Every row comes from one small tree of marks. The marks that hang from a mark follow it in brackets, in alphabetical order. Every link used is in the known rows. Which tree was each row made from?
Known rows
zevu[sizofe[palopu pefad[gosus] retanar]]: [  1.8  -5.1  -1.6  10.3  10.1 -18.2  -8.2  -1.4   7.4   4.4   1.8   2.1
  23.8  13.2  53.9  14.3 -18.2  -2.7 -13.4   4.4  10.8   1.8 -28.8  -8.0]
nasup[zige]: [  0.9   1.0  -2.0 -10.0   3.4  -4.8  -0.3  -9.7   9.0  -0.6  -6.2   6.4
  -0.7  -4.6  -6.4   0.8  -0.3  -2.8  -2.9   0.5  -4.1  -9.0  -1.6  -3.4]
retanar[sizofe[palopu pigem somev]]: [-12.5   2.9  10.1   0.2  12.6  -2.5  -9.3 -14.6  -9.1  -7.0  21.0  -7.8
   3.9  -3.6  -1.0   0.5 -10.4   3.8 -12.4   2.0  17.1  -0.6 -16.9   7.5]
somev[sizofe[palopu[zige] pefad]]: [ -0.1  -0.3  10.0  -5.0   8.4 -19.3 -16.1  -9.9  -6.9   5.9  12.5  -4.3
  12.6  -4.0  27.6 -13.9 -14.1  -2.3  -0.7   5.1  17.8  -9.8 -12.7  -7.1]
somev[sizofe]: [  0.1  -1.8   1.2  -1.5   0.1  -8.1 -11.0  -7.2  -5.4  -6.3   1.3  -0.6
   3.6  -2.2   6.0 -14.1  -3.0  -1.9   1.2   1.1   0.5  -4.0  -4.0   2.8]
retanar[sizofe[palopu[zige] pigem somev]]: [-13.1   3.9  13.4  -1.2  12.6  -7.3 -13.5 -13.2  -9.9  -1.3  21.9  -7.9
  -0.5  -7.5  -6.4   0.9 -10.9   3.3  -4.9   6.9  27.7  -6.3  -8.5   0.0]
nidu[nasup[zige]]: [ -4.6   2.5  -2.0 -13.1   6.8  -4.9   2.8  -3.6   9.5  -5.0  -8.7   2.1
   6.4 -10.0 -16.4   7.7  -6.3  -2.0 -10.0   6.7  -5.6  -9.9  -0.5   1.9]
retanar[sizofe]: [ -4.6   6.1  -0.5  -0.5   2.1   0.9 -14.1  -3.6  -5.7  -5.5   7.6   4.5
   1.0  -8.1  -4.4  -4.3  -4.5  -4.6  -9.8   5.0   6.2   0.6   0.2   3.6]
retanar[sizofe[palopu pefad pigem somev]]: [ -9.7  -0.1   9.1   0.3  15.9  -7.5 -12.6 -15.6  -5.0  -4.7  26.4  -4.9
   9.9  -3.1  16.8   0.6 -17.6  -0.1 -19.5  -1.0  22.0  -1.3 -23.9  -1.7]
zevu[sizofe[pefad[gosus] pigem retanar]]: [ -0.6 -10.4  -3.5   8.9   9.3 -17.5 -12.6  -0.6  17.0  -0.9   3.1   9.8
  17.9  12.5  53.2  21.1 -12.4  -8.4 -14.9  -4.9  16.5  -2.1 -19.2 -14.2]
somev[sizofe[pigem]]: [ -2.5  -5.4   5.0  -4.5   2.0 -10.1 -13.4  -9.7  -1.1  -9.8   9.2   0.5
   4.7  -1.5  15.2  -8.0  -1.3  -2.5  -2.2  -4.8   7.9  -7.4  -5.4   2.6]
retanar[sizofe[palopu[zige] pefad pigem]]: [ -8.7   2.5  12.6  -6.7  12.3 -12.9 -19.3  -9.5  -1.7   2.3  27.7   2.4
   9.6 -11.0  24.0   2.8 -15.8  -5.2 -15.7   3.2  28.9  -9.0 -11.1  -7.9]
zevu[sizofe[pefad pigem retanar]]: [  2.2 -11.4   2.8   6.4   8.3 -13.0  -7.2  -6.6   9.0   2.7  10.3   3.0
  14.9   5.7  41.5  12.4 -10.7 -10.0 -17.0  -7.4  17.9  -2.7 -21.9  -8.5]
pefad[gosus]: [-2.4  0.5 -6.4  1.7  0.1 -5.8 -5.8  6.7  9.1 -3.3 -6.6  6.1  2.8  6.7
 10.8  8.7 -1.6  1.1  1.3  2.8 -0.6 -0.2  2.5 -5.4]
zevu[sizofe]: [ 7.8 -0.2 -3.9  6.9 -2.2 -8.9  4.5 -1.8 -6.8  2.1 -5.8 -0.9  4.7  8.5
 -0.6  0.1 -4.2 -1.8  0.3 -0.7 -2.6  3.4 -4.8  3.7]
zevu[sizofe[palopu pefad pigem retanar]]: [  0.4  -9.6   8.0   4.2  11.5 -14.9  -6.2 -10.1   3.8   5.6  16.4  -2.6
  22.1   6.8  48.7  13.0 -15.6  -5.1 -18.5  -5.0  18.1  -2.1 -31.4  -3.5]
retanar[sizofe[palopu[zige] pefad somev]]: [ -8.1   6.1   8.9   2.2  14.4  -9.8 -13.9 -11.2 -10.0   5.8  20.0  -6.6
   4.8  -7.6   5.5  -5.3 -18.9   0.0  -7.5   9.9  26.5  -3.1 -12.6  -7.2]
zevu[sizofe[palopu[zige] retanar]]: [  1.5  -1.7   8.8   6.1   5.2 -11.1  -4.5  -4.0  -6.8  10.4   3.1  -7.8
  11.8   1.9  17.4   5.8  -9.8  -0.5   0.0   7.6  17.4  -2.3 -14.9  -1.4]
sizofe[palopu[zige] pigem retanar somev]: [-12.5  -6.5  16.8   1.7  15.2  -4.3  -6.8  -9.2   1.2   4.7  14.8 -14.1
   4.4  -1.6  12.4  11.2  -6.9   4.6   0.4   4.7  30.7  -7.1 -15.8  -7.8]

Write each row's tree
[ -4.5   2.5  -0.7   4.8  11.5  -2.1 -11.3  -9.4  -5.3  -1.7  13.2  -0.5
   1.6  -5.0   1.3  -5.8 -12.9  -4.3 -14.2   3.1  15.3   0.6 -10.3  -6.4] : retanar[sizofe[pefad somev]]
[-11.8  -8.3  12.8   3.5  16.0   0.2  -2.9 -11.9   0.9  -0.9  15.6 -12.8
   8.3   2.3  16.8  10.9  -6.6   5.2  -5.9   0.2  19.7  -1.6 -26.0   0.7] : sizofe[palopu pigem retanar somev]
[ -6.4 -12.3  12.8  -2.9  13.8 -14.8 -22.1 -14.7   3.5  -4.2  22.3  -3.5
  21.7  -2.5  56.6  -1.2 -13.0  -5.6 -16.3  -2.3  22.7  -9.4 -32.8  -4.6] : somev[sizofe[palopu pefad pigem retanar]]
[  7.1  -6.1  -0.1   3.1   4.0 -16.4   1.0  -6.1   3.4   2.4   8.6   3.6
  10.8   8.3  26.4   6.2  -9.2  -6.8 -11.7 -10.3   8.3  -1.0 -12.0  -7.0] : zevu[sizofe[pefad pigem]]
[ -6.3  -6.8  -2.8   4.2  11.9 -11.7  -4.7  -3.5  15.2  -4.1   5.8   2.9
   4.4  11.3  27.0  13.2  -9.6   0.9  -6.1  -5.1  14.4  -2.8  -9.6 -16.3] : sizofe[pefad[gosus] pigem somev]
[ -8.5  -1.4   3.5   2.2  13.4  -5.8 -13.4 -12.9  -0.2  -5.0  20.3   1.3
   2.6  -4.7   9.3   0.3 -11.5  -4.7 -16.4  -3.2  21.9  -2.7 -12.0  -6.5] : retanar[sizofe[pefad pigem somev]]
[ -9.2  -3.4   8.7   6.2  13.0   2.7  -1.5  -8.2  -3.0   2.4   6.6 -14.3
   7.5   1.9   9.7   4.7  -7.5   5.4  -2.7   5.7  12.1   1.3 -23.2   1.3] : sizofe[palopu retanar somev]
[ -9.6   2.7   9.5  -5.2   7.2  -3.7 -14.2 -10.7  -6.2  -6.8  21.5   1.0
   8.5  -7.8  11.3   1.7  -9.3  -0.7 -16.9   0.5  13.5  -2.1 -13.9   7.9] : retanar[sizofe[palopu pigem]]
[ -8.2  -8.8  15.2  -3.7  15.5  -9.7 -13.6  -6.1   8.8   8.5  20.9  -3.4
  13.8  -5.6  43.7  12.5 -12.4  -4.3 -10.7   0.6  32.5 -10.1 -19.8 -14.6] : sizofe[palopu[zige] pefad pigem retanar]
[ -0.8  -1.5  10.9   5.7   8.3 -16.8   5.8 -12.6 -11.2   5.7   7.3 -13.1
   4.3   8.8  -3.9   4.7  -9.5   6.3   6.0   0.9  20.3  -2.6 -11.8   0.7] : zevu[sizofe[palopu[zige] pigem somev]]
[ -3.2  -1.1  -6.6   7.0   9.6  -9.8  -2.6   0.0   9.7  -0.5  -1.5   1.0
   3.4  10.9  17.7   6.2 -10.3   1.7  -2.5   1.7   7.9   0.8  -7.6 -13.9] : sizofe[pefad[gosus] somev]
[ -4.4  -0.4  -0.4   5.2  11.5 -11.8  -1.0  -3.1   5.3   0.6   4.6  -4.3
  10.1  11.9  25.6   6.8 -14.8   5.9  -4.7   3.0   8.7   1.6 -19.6  -9.4] : sizofe[palopu pefad[gosus] somev]
[ -2.9  -9.5   4.1  11.5   9.1  -6.4   0.4 -10.3  -0.3  -0.5   4.2  -7.8
   6.1   8.6  10.0  10.2  -5.5  -1.2  -4.3  -3.3  16.3   0.7 -18.3  -1.8] : zevu[sizofe[pigem retanar somev]]
[ -4.3   4.0   4.8  -2.7   9.3  -6.1 -14.5  -8.2  -6.0   0.3  20.2   2.4
  12.9  -7.5  23.2  -4.3 -16.5  -3.9 -19.9   4.2  11.6  -0.3 -18.0  -0.4] : retanar[sizofe[palopu pefad]]
[ -9.2 -11.2  12.4   2.9  19.6  -5.7  -5.9 -13.1   6.2   1.8  20.0 -10.0
  13.0   2.8  36.2  10.7 -13.5   0.1 -14.9  -2.9  25.2  -2.6 -32.3  -8.5] : sizofe[palopu pefad pigem retanar somev]
[ -9.1   5.1  -1.4   6.8  14.2 -10.8 -15.4  -7.0  -1.3  -3.9  12.5  -0.1
  11.1   3.8  22.7   2.3 -19.8   1.8 -14.0   8.3  14.8   1.8 -19.7  -6.1] : retanar[sizofe[palopu pefad[gosus] somev]]
[  1.7  -2.6   5.8  -3.4   7.4 -15.4 -13.4 -11.4  -5.6  -1.6  13.5  -3.5
  15.9  -0.6  32.8 -15.1 -13.9  -1.8  -8.5   0.5   7.3  -4.4 -21.7  -0.4] : somev[sizofe[palopu pefad]]
[  1.7  -3.2   5.6   2.5   2.4 -13.5   3.8  -8.6  -5.9  -0.2   7.4  -4.7
  11.9   9.6  15.1   5.6  -7.8   1.8  -6.4  -4.9   4.6   1.1 -16.7   7.3] : zevu[sizofe[palopu pigem]]
[ -4.1  -3.4  10.3  -5.8   4.5 -12.3 -12.4 -13.7  -5.8  -8.7  13.8  -5.3
  11.6  -0.9  21.9  -8.0  -6.2   1.1  -4.2  -2.5   8.6  -7.2 -17.1   7.5] : somev[sizofe[palopu pigem]]
[ -9.2   6.8   6.0   3.7   9.1  -0.5  -7.9 -12.7 -15.0  -4.4  14.4  -8.5
   3.2  -4.5  -9.1  -5.6 -11.5   4.0  -8.9   7.4  10.4   2.5 -15.8   8.7] : retanar[sizofe[palopu somev]]
[ -0.1   1.1   9.2  -3.2   8.6 -11.1  -4.8  -2.9  -1.3  11.3  12.3  -3.2
   8.1  -2.3  22.1   0.3 -11.6   0.6  -1.3   3.5  17.1  -5.5  -8.4 -10.2] : sizofe[palopu[zige] pefad]
[ -4.4   2.3  10.3   1.7   8.1  -5.1   2.8  -6.3  -9.3   7.8   4.3 -14.3
  -1.1   1.2 -10.4  -1.4  -6.7   8.4   9.5   8.2  14.9  -3.0  -5.7  -3.1] : sizofe[palopu[zige] somev]
[ -6.7 -10.8   7.8  -1.8   6.6  -6.8 -20.2 -10.3   4.0  -9.4  10.6  -0.6
   9.4  -4.1  28.7  -1.8  -2.2  -6.4  -6.7  -1.8  17.2  -8.0 -14.8  -0.6] : somev[sizofe[pigem retanar]]
[ -4.7  -5.0   3.2  -4.2   9.1 -23.2 -19.7  -8.2   7.8  -8.7  14.0   4.6
  19.4   6.2  52.3   0.3 -14.6  -0.8 -11.7  -2.4  12.6  -8.4 -21.0  -5.6] : somev[sizofe[palopu pefad[gosus] pigem]]
[-11.1   0.8   4.3   1.9   9.0  -0.3 -10.9 -11.6  -5.1  -9.5  13.8  -2.6
  -1.9  -4.3  -9.7   0.3  -5.7  -0.9 -10.0   0.7  15.6  -1.8  -6.4   1.4] : retanar[sizofe[pigem somev]]
[ -5.7  -3.7  13.3  -1.8  14.4 -13.1  -1.4 -10.3   0.4   7.6  18.6 -10.1
   5.4   1.4  15.4   4.8 -12.5   3.3  -1.5  -1.3  27.2  -6.4 -14.7 -12.5] : sizofe[palopu[zige] pefad pigem somev]
[  0.6  -5.5  -0.4  14.1   6.5  -3.8   2.0  -8.3  -4.9   3.2  -4.9  -9.2
   4.3   8.9   2.3   4.1  -6.0   0.0  -0.9   2.2   9.2   2.8 -16.9  -0.1] : zevu[sizofe[retanar somev]]
[ -7.3 -10.4  11.9  -2.1  14.2  -5.4 -10.2  -7.3  10.2   2.5  20.8  -2.5
  17.4  -1.8  50.1  12.3 -11.8  -4.1 -18.8  -4.2  21.2  -4.6 -28.8  -8.0] : sizofe[palopu pefad pigem retanar]
[-10.3  -8.7   5.0   1.5  14.4 -11.0 -15.4  -1.9  19.6  -0.9  14.8   3.8
  20.8   5.2  63.1  20.4 -13.6  -2.5 -17.7  -1.3  20.0  -4.4 -25.9 -12.4] : sizofe[palopu pefad[gosus] pigem retanar]
[ -3.1  -8.1   9.0   0.1  12.1 -11.3 -18.8 -12.4  -0.5  -0.9  13.8  -4.3
  20.1  -2.3  47.9  -8.2 -14.5  -4.8 -13.2   3.9  16.8  -6.3 -30.5  -2.3] : somev[sizofe[palopu pefad retanar]]
[ -3.9  -7.7  -2.9   3.8   9.2 -14.1 -25.8  -2.5  12.2  -6.8   2.7   7.0
  15.9   2.1  51.8   1.0 -11.6  -8.0  -9.9   4.1  14.0  -6.3 -17.4 -12.6] : somev[sizofe[pefad[gosus] retanar]]
